Known rows, with every way that one mark hangs from another:
{zifo {bapusu {pidup ketigi}}}: [-20.6 -35.2  -9.2  21.7 -17.8  29.1  -2.8  -2.2  -8.7 -33.1  -0.4  25.3
 -12.4  -8.3 -39.8]
{bapusu zifo}: [-35.4   7.7  -8.0   0.8 -21.0  20.3   9.3  26.0  -4.2  11.0  -6.9 -15.4
 -16.4  -7.5   9.5]
{ketigi {peseno {fotat zifo}} pidup sivab virar}: [ 32.2  27.2  13.3  -8.9  46.6 -27.5  -5.4  -5.1  19.4  31.6  10.2 -15.3
  13.7  10.8  25.4]
{bapusu {pidup ketigi} zifo}: [-19.5  -5.3  -8.4  10.7 -40.4  29.1  12.0  36.1  14.0 -20.6  -9.2   5.2
 -30.6   0.0 -16.6]
{zifo {bapusu {pidup {ketigi {peseno fotat} sivab virar}}}}: [ 24.0 -20.9  -2.2   6.2   2.6  -4.1 -13.1  -1.4   0.4 -13.6  17.8   5.3
   5.2  13.2 -23.8]
{zifo bapusu}: [-34.3 -22.9  -7.9  12.6  -1.4  21.6  -5.8 -11.4 -25.9  -6.1   1.5   5.8
   1.1 -14.9 -17.1]
{bapusu {pidup {ketigi peseno virar}} zifo}: [ 14.5   9.9  -0.7  -7.8 -25.6   8.3  17.2  46.8  12.8 -20.1   4.9   9.2
  -7.9  32.1  -5.7]
{fotat {zifo {bapusu {pidup {ketigi peseno sivab virar}}}}}: [ 14.3  -0.1  -1.3   5.2   3.5   3.4 -10.1  -0.8  -4.1 -25.0  -5.9   7.0
  13.9 -13.2 -12.6]
{ketigi {peseno fotat} pidup sivab virar {zifo bapusu}}: [ 38.9  -2.9  25.4 -27.5  24.4 -16.5 -19.7 -18.7   4.9  31.0  28.2  -4.4
  29.6  10.8  30.7]
{ketigi {peseno {fotat {zifo bapusu}}} pidup sivab virar}: [ 30.0   9.7  14.1  -7.5  46.5 -15.0 -22.0 -10.5  11.7  22.9  17.6 -10.4
  21.4   0.3  14.8]
{zifo {bapusu {pidup {ketigi peseno sivab virar}}}}: [ 25.6 -12.7  -0.1   5.3  -9.5  -1.3  -9.4  -2.2 -14.8 -32.7   3.9  18.0
   9.4   9.6 -20.9]
{pidup ketigi}: [-33.6   5.0 -17.0  15.4  -9.0  -2.9  20.3  -2.8  -8.8  -9.3 -24.6  -0.4
 -28.4  -0.3 -12.9]
{bapusu pidup zifo}: [-19.0  -8.0  -1.4   6.2 -33.1  35.0   8.6  34.2   7.5  -4.8   4.6   3.9
 -12.7   0.4  -6.0]
{fotat {zifo {bapusu pidup}}}: [-30.3 -22.9  -4.9  17.1   0.8  38.1  -7.7   0.2  -4.3 -15.5   1.6  13.7
   6.6 -29.8 -23.2]
{peseno {fotat zifo} ketigi}: [-46.2   5.8 -21.2  22.6  50.4  -7.3 -14.1  -8.9   8.2  30.1  -5.4 -21.6
 -17.7 -19.7 -13.8]
{pidup {ketigi {peseno fotat} zifo}}: [-17.7   2.2  -5.4 -11.1  -1.8 -18.5  21.8   5.4   9.8  32.8   6.5 -22.5
  -5.9  25.4  13.5]
{fotat {zifo {bapusu {pidup {ketigi sivab virar}}}}}: [  0.6  -4.6  -4.7  12.1  -1.3  14.3 -11.3 -10.0  -1.8 -32.4 -16.0  12.9
  -1.1 -34.5 -21.4]

Rows:
[ 21.9   0.5  21.5 -18.1   5.1   2.0 -18.0 -32.9 -10.9  -2.3  -2.8  19.1
  12.7 -21.2  22.4] | {ketigi pidup sivab virar {zifo bapusu}}
[ 22.7  23.1  20.7 -19.5   4.5 -14.1   2.1 -27.9  -2.7   9.9 -11.7  12.6
   3.7  -8.0  36.4] | {ketigi pidup sivab virar zifo}
[ -7.0  27.8 -14.2  10.8  55.5 -29.8 -24.0 -20.6   5.0  22.5 -13.9 -23.0
 -10.6 -24.3  -0.8] | {peseno {fotat zifo} {ketigi sivab virar}}
[-34.2 -15.6  -7.4  -1.7 -19.0  11.5   6.4 -13.0 -12.9  -8.3 -14.7   3.8
 -12.2 -17.2  -5.8] | {pidup {ketigi {zifo bapusu}}}
[-15.3  -4.7  -4.4   0.0 -24.5  -2.6  -5.2 -27.0 -17.7  -6.5 -24.2 -10.5
 -11.2 -30.1   6.4] | {pidup {ketigi sivab {zifo bapusu}}}
[ 40.7   6.2  26.9 -26.7  11.7 -14.5 -15.5 -21.1 -13.7   8.5  12.2   9.4
  34.5   7.1  34.9] | {ketigi peseno pidup sivab virar {zifo bapusu}}
[ 29.7  11.6  -0.3  -6.6 -18.6  -5.8   1.6  36.1  23.2  -0.6   9.4 -13.9
 -11.0  21.8   2.2] | {bapusu {pidup {ketigi {peseno fotat} sivab virar}} zifo}
[ -1.1  -6.5  -6.5  14.2 -15.1  -1.1  21.9  15.7   1.3 -14.5   1.4  13.2
  -6.2  31.0 -16.8] | {bapusu {pidup {ketigi peseno}}}
[ 30.4  32.5  12.1 -29.9  -1.8 -37.4  12.8 -10.8 -20.0  23.0  -0.4 -12.2
  30.1  19.8  47.3] | {ketigi peseno sivab virar zifo}
[-17.6 -10.3  -1.4   5.7 -29.7  11.6  23.0   1.2   6.4 -12.7  -8.8  17.4
 -16.0   4.3  -7.4] | {bapusu {pidup {ketigi zifo}}}
[-25.0   8.7 -15.3   7.5  17.7 -14.2  17.4  12.0  14.0  22.9  -1.8 -26.4
 -11.3  11.4  -3.1] | {pidup {ketigi {peseno {fotat zifo}}}}
[ 30.7   1.0   4.8  -4.7  25.7 -10.8 -15.1   0.1   5.7  13.8  23.3 -11.9
  29.3   5.1   1.8] | {ketigi {peseno {fotat {zifo {bapusu pidup}}}} sivab virar}
[ -1.0  -6.2   2.6  -1.6 -24.4  -0.9  24.6  11.9   4.6  -4.3   3.3  10.3
   1.4  27.5   0.6] | {bapusu {pidup {ketigi peseno zifo}}}
